Each row was made from one walk, in order. Every step used is in the known rows, and no mark comes twice. Write each row's walk.
Known rows:
geva-sikuval-minon: -4.83 -5.40 2.75 -1.68 -1.39 1.26 -4.56 1.87 -2.18 -1.05 -3.68 4.05 7.11 -0.62 4.37 -0.05 -2.91 1.55 2.29 4.21 3.90 -1.31 -5.70 -3.48
duso-minon-sikuval-kizi-geku-kibug: 0.43 -8.69 2.07 -1.88 0.71 0.40 -4.65 -3.56 -2.75 -1.57 0.01 4.36 6.10 -0.31 4.01 -4.04 -6.69 6.23 1.79 3.76 1.68 -4.57 1.84 -1.25
pusus-geku-kibug-sikuval: 1.20 -2.27 1.70 -1.97 0.74 -0.77 -5.55 -7.26 -0.32 3.09 -1.03 1.80 -1.16 3.11 2.57 -1.85 -6.54 -0.61 -1.83 2.02 3.28 -5.51 -2.62 -0.62
geva-kedaf-pusus: -2.47 -5.42 0.00 -1.61 2.81 -1.72 0.71 -0.45 -1.46 2.51 1.99 3.06 3.39 -0.65 1.81 -1.36 -1.62 0.59 1.12 2.90 1.48 -4.04 -3.52 -4.16
geva-kedaf: -1.28 -5.73 1.94 -2.57 2.59 -0.27 -1.65 -1.21 -2.39 1.52 4.00 3.89 2.80 -0.38 1.71 -1.19 -3.50 0.77 1.59 3.38 0.79 -2.66 -4.21 -4.49
duso-minon: -0.72 -7.99 0.42 -3.45 1.65 -1.68 -5.30 -4.11 -4.45 -0.35 1.43 4.95 6.56 0.81 4.91 -2.85 -4.88 6.17 1.82 2.64 1.26 -1.93 -0.58 -2.43
kedaf-pusus-geku-minon-gepez: -0.98 -4.68 -0.27 -0.21 -0.42 -1.23 -2.09 -4.88 -1.06 3.84 -3.28 2.87 1.17 1.34 4.09 -3.78 -1.50 1.46 -0.16 2.43 4.23 -1.79 -2.73 -2.12
kedaf-pusus-geku-kibug-sikuval: -0.92 -2.99 -1.21 -0.56 0.51 -3.06 -1.60 -4.47 -0.52 3.86 -3.63 1.29 1.41 1.66 3.45 -2.15 -3.40 -0.42 -1.48 1.83 3.67 -6.24 -1.82 -0.92
kedaf-pusus: -1.98 -5.89 -1.20 -0.91 -0.79 -3.22 -0.18 -0.44 -3.88 2.30 -2.80 3.09 5.04 -0.59 5.22 -1.92 -2.26 0.43 1.23 2.90 2.37 -3.10 -1.77 -2.40
porod-geva: -2.26 -5.81 0.44 -3.43 -0.58 -2.95 -3.59 0.72 -5.33 2.21 -0.35 3.54 6.12 -2.71 3.51 -3.38 -5.74 1.87 2.97 3.84 2.57 -2.03 -0.34 -3.01
sikuval-minon-gepez: -4.58 -5.84 6.20 -2.22 1.63 2.29 -3.19 -1.40 -4.62 -0.68 -0.17 5.12 6.22 -2.45 3.67 -3.39 -4.70 5.23 4.11 4.40 7.52 1.37 -2.17 -0.68
kedaf-pusus-geku: -0.78 -4.39 -1.74 -0.28 -2.20 -2.45 -0.58 -1.59 -1.54 3.82 -3.06 2.67 1.68 2.10 4.62 -3.59 -2.54 -0.26 -0.31 2.46 2.40 -3.45 -2.43 -2.50
geva-sikuval-kizi-geku-pusus: 0.60 -6.84 2.43 -1.27 -6.52 1.39 -4.46 3.07 -1.00 -1.40 -4.99 2.80 4.53 0.12 5.50 0.35 -3.83 -0.71 0.38 5.03 -3.64 -1.92 -5.19 -2.31
porod-geva-sikuval-minon-gepez: -5.45 -5.35 2.34 -3.08 -0.86 -0.07 -4.22 2.97 -3.57 0.76 -3.37 3.85 7.48 -3.11 3.00 -2.89 -4.43 3.86 3.38 4.21 5.02 -1.11 -2.63 -3.19
kibug-sikuval-kizi-geku: 2.68 -7.57 2.67 -3.27 -2.43 -1.83 -2.16 -5.34 -3.27 -0.34 -1.53 1.22 4.60 0.44 4.33 1.19 -6.45 -1.01 -0.98 3.28 0.37 -2.50 -0.90 1.02
sikuval-minon: -4.73 -5.80 3.74 -2.03 1.85 -0.26 -3.38 -0.99 -4.02 -0.62 0.53 4.07 7.81 -2.26 3.70 -2.31 -4.46 2.18 3.72 4.64 5.85 -0.66 -2.01 -1.15
sikuval-kizi-geku: 3.19 -6.93 2.61 -2.19 -5.50 -0.08 -2.35 -0.76 -2.79 -1.19 -1.25 2.98 4.39 -0.35 4.86 -2.23 -5.14 -1.16 1.58 5.80 -4.83 -3.86 -2.29 -1.04
kibug-sikuval-geva-kedaf-pusus: 1.56 -6.07 2.99 -4.63 1.02 -2.36 -0.05 -5.50 -2.28 0.32 -0.53 1.56 2.83 -1.25 1.10 1.39 -4.92 0.73 -4.37 1.40 4.39 -2.12 -1.03 -0.50
kibug-sikuval-kizi: 3.13 -6.93 3.61 -3.04 -1.75 -1.58 -2.54 -5.94 -4.09 -0.32 -0.55 1.20 4.33 -0.90 4.03 1.06 -6.23 -1.36 -1.81 2.60 0.90 -0.95 -0.68 1.06
geva-kedaf-pusus-geku-kibug-sikuval: -1.75 -3.57 0.02 -1.44 3.92 -1.69 -0.18 -3.67 0.81 3.59 1.30 1.54 0.87 1.01 0.46 -1.23 -2.58 -0.10 -1.05 1.92 2.71 -6.08 -3.39 -2.74
geva-kedaf-pusus-geku: -1.74 -4.36 -0.42 -1.16 1.74 -1.14 0.46 -1.23 0.18 3.58 1.82 2.70 1.04 1.20 1.38 -2.60 -1.83 0.08 0.04 2.61 1.48 -4.28 -3.97 -4.23
pusus-geku-kibug-sikuval-minon-gepez: -0.21 -2.13 3.54 -1.77 1.69 0.76 -5.43 -7.24 -0.20 2.54 -1.24 2.16 -0.66 2.33 2.14 -2.61 -6.54 1.36 -1.02 2.29 5.63 -4.39 -2.51 0.19

Write each row's walk:
-0.64 -5.22 1.06 -0.16 1.83 0.04 0.05 -2.92 1.04 2.88 1.62 2.24 1.01 -0.22 0.68 -3.15 -1.71 -0.07 -0.30 3.13 1.89 -3.64 -2.70 -3.62
geva-kedaf-pusus-geku-minon-sikuval-kizi
-1.78 -4.58 0.99 -1.18 3.08 0.10 -0.53 -3.63 0.37 3.58 1.49 2.94 0.46 0.74 1.04 -2.85 -1.16 1.77 0.16 2.54 2.98 -2.80 -4.20 -3.96
geva-kedaf-pusus-geku-minon-gepez
1.92 -2.83 3.09 -3.79 0.17 -0.44 -0.37 -2.57 0.52 0.39 -0.20 2.66 -0.15 -1.80 -0.51 -2.51 -3.29 1.00 -4.14 2.80 0.99 -5.55 -2.61 -2.85
sikuval-geva-kedaf-pusus-geku-kibug
0.50 -6.44 3.36 -1.75 -5.28 2.75 -4.84 -0.35 -1.11 -1.47 -5.30 3.60 4.09 0.12 4.83 -0.33 -2.65 0.88 0.90 4.99 -2.03 -2.10 -6.11 -3.21
geva-sikuval-kizi-geku-minon-gepez
-1.26 -5.58 0.29 -3.28 1.39 -2.35 -4.30 -4.20 -2.11 0.86 -2.73 2.46 4.21 2.04 4.14 0.80 -6.55 1.17 1.91 4.03 2.31 -8.27 -2.30 -0.67
kizi-geku-kibug-sikuval
-3.25 -3.44 0.72 -1.39 4.90 -1.40 -0.15 -3.53 1.16 3.06 1.49 1.39 2.20 0.37 0.04 -1.38 -2.42 0.41 -0.41 2.32 4.18 -5.97 -3.10 -2.18
geva-kedaf-pusus-geku-kibug-sikuval-minon
1.07 -7.51 4.86 -1.94 -1.27 2.01 -0.38 0.09 -2.96 -0.50 0.51 4.83 1.84 -2.58 1.66 -3.48 -6.58 2.59 -0.93 3.73 5.81 -0.91 0.39 -3.61
minon-sikuval-geva-kedaf
-0.26 -3.44 0.85 -1.27 2.73 -1.19 0.08 -3.78 1.20 2.88 1.36 1.00 0.84 0.31 0.28 -1.44 -2.48 -0.91 -1.57 2.34 0.71 -6.33 -3.11 -2.17
geva-kedaf-pusus-geku-kibug-sikuval-kizi
-1.32 -7.91 1.60 -2.75 0.13 0.15 -4.85 -4.82 -2.79 0.95 -2.27 4.68 3.87 1.50 5.08 -1.71 -3.89 3.99 3.83 5.05 3.09 -2.00 -3.64 -2.59
kizi-geku-minon-gepez
0.87 -5.43 3.95 -1.12 -0.45 1.73 -0.28 -1.08 -0.73 0.64 -0.92 3.79 0.21 -1.90 0.70 -4.10 -5.97 2.07 -2.05 3.23 6.15 -3.78 0.50 -3.03
minon-sikuval-geva-kedaf-pusus-geku-kibug
1.47 -7.73 3.85 -0.07 -3.14 1.86 -2.19 -0.28 -3.05 -0.76 -1.78 3.72 3.69 -1.62 4.18 -3.43 -7.38 0.70 2.04 5.41 2.16 -3.98 0.85 -1.38
minon-sikuval-kizi-geku-kibug
-2.80 -6.79 3.48 -3.17 2.68 -2.06 -2.84 -5.43 -4.20 0.06 -0.30 2.08 7.11 -0.84 3.44 1.12 -5.98 1.36 0.45 2.45 7.78 -0.20 -0.69 0.96
kibug-sikuval-minon
0.21 -2.62 3.24 -3.64 4.80 -2.17 -3.19 -7.02 -1.09 0.49 -1.35 0.78 2.39 -2.24 0.41 1.26 -5.29 0.65 -2.89 1.83 3.91 -7.97 -1.12 0.29
geku-kibug-sikuval-geva-kedaf-pusus
0.89 -5.61 1.88 -0.15 -0.61 1.04 -5.64 -6.83 -0.73 3.17 -0.37 3.62 -0.40 2.41 3.35 -4.40 -4.70 0.79 -0.03 3.27 5.51 -0.06 -2.15 -3.05
pusus-geku-minon-sikuval
-0.01 -5.07 -0.17 -0.15 -1.27 -1.49 -1.26 -4.24 -0.37 3.10 -3.52 2.56 1.23 0.39 3.17 -4.02 -2.20 0.76 -1.73 2.55 4.92 -2.51 -1.15 -2.34
kedaf-pusus-geku-minon-sikuval-geva
0.94 -8.10 4.37 -0.30 1.00 1.09 -5.33 -6.81 -3.10 0.00 -0.14 3.46 4.34 -3.12 3.58 -2.45 -4.00 1.17 1.56 4.50 4.45 0.73 -0.37 -2.03
geku-minon-sikuval-kizi
1.43 -3.32 4.03 -2.69 2.88 -1.53 -5.24 -7.44 -2.58 -0.13 -1.04 0.83 3.33 -2.02 2.43 1.11 -6.53 -0.82 -1.03 2.81 1.40 -6.95 -0.97 1.42
geku-kibug-sikuval-kizi
-3.01 -5.48 0.65 -3.61 1.99 -2.34 -2.25 0.94 -3.36 2.64 2.34 3.27 5.14 -2.88 1.09 -3.12 -4.69 1.89 2.71 3.76 2.09 -3.12 -1.48 -4.11
porod-geva-kedaf
0.20 -2.75 -0.27 -1.43 -0.22 -2.76 -1.22 -4.57 -0.18 3.04 -4.08 1.14 0.76 0.91 2.63 -2.26 -3.48 -0.26 -3.05 1.71 3.44 -6.33 -1.47 -0.70
kedaf-pusus-geku-kibug-sikuval-geva
1.08 -4.58 1.25 -1.21 -0.37 -0.10 -6.35 -7.61 -0.64 3.23 -0.09 3.16 -0.33 2.77 3.53 -3.54 -3.68 0.12 -0.29 3.12 3.00 -0.65 -3.66 -2.92
pusus-geku-minon
2.59 -7.77 4.00 -3.19 -1.19 -0.58 -3.14 -7.64 -3.07 -0.31 -1.84 1.52 4.07 -0.14 4.03 0.93 -5.78 0.73 -0.83 3.21 1.91 -1.09 -1.12 1.32
kibug-sikuval-kizi-geku-minon-gepez
-0.48 -3.47 2.83 -2.98 4.56 -2.20 -5.64 -7.35 -3.08 0.82 -1.06 1.51 3.48 -1.03 2.74 1.47 -6.59 0.39 -0.37 2.26 4.20 -6.71 -1.29 0.49
geku-kibug-sikuval
2.53 -8.21 3.17 -2.79 -2.45 -1.95 -2.88 -4.18 -3.03 -0.29 -1.56 0.74 4.47 -0.15 4.59 1.60 -6.87 -0.92 -1.42 3.29 0.36 -0.91 -0.23 2.21
kibug-sikuval-kizi-geku-pusus
2.21 -5.53 2.69 0.02 -1.77 1.49 -5.41 -6.90 -0.26 2.43 -0.37 3.11 -0.47 1.68 3.18 -4.62 -4.67 -0.09 -0.55 3.64 3.50 -0.34 -1.94 -2.38
pusus-geku-minon-sikuval-kizi
-1.48 -8.29 0.54 -1.98 0.72 -0.59 -2.14 -3.40 -0.72 0.83 -2.16 3.70 4.07 0.30 2.97 -1.83 -3.40 2.70 1.69 4.96 4.23 -4.17 -1.73 -3.21
kizi-geku-minon-sikuval-geva-kedaf-pusus
-0.42 -7.51 3.61 -1.22 2.85 0.40 -3.29 -6.46 -1.72 0.58 -0.41 3.53 3.36 -3.29 1.59 -2.32 -2.75 2.61 -0.37 3.59 6.99 -0.33 -0.53 -3.11
geku-minon-sikuval-geva-kedaf-pusus
2.85 -5.17 3.03 -2.05 -3.37 0.02 -3.56 -2.11 -1.88 -1.31 -1.62 2.37 3.90 -1.01 3.97 -1.82 -5.50 -1.19 1.40 5.76 -4.69 -6.87 -2.12 -0.34
sikuval-kizi-geku-kibug
0.50 -6.39 2.18 -1.66 -5.12 1.47 -4.90 -0.20 -0.79 -1.41 -4.90 3.00 4.90 0.27 4.88 0.18 -2.56 -0.59 0.68 5.03 -2.83 -3.03 -6.05 -3.45
geva-sikuval-kizi-geku-minon
1.96 -5.32 2.79 -0.94 -1.37 1.26 -5.15 -6.96 -0.24 2.40 -0.82 3.59 -1.06 1.70 2.51 -4.62 -4.84 1.00 -1.60 3.26 5.29 -0.18 -1.90 -2.85
pusus-geku-minon-sikuval-geva
1.12 -6.70 3.63 -1.11 -1.91 1.69 0.49 -0.07 -1.45 0.67 -0.56 4.22 0.55 -1.47 1.36 -4.41 -5.72 2.11 -1.94 3.22 6.06 -1.73 0.36 -3.52
minon-sikuval-geva-kedaf-pusus-geku
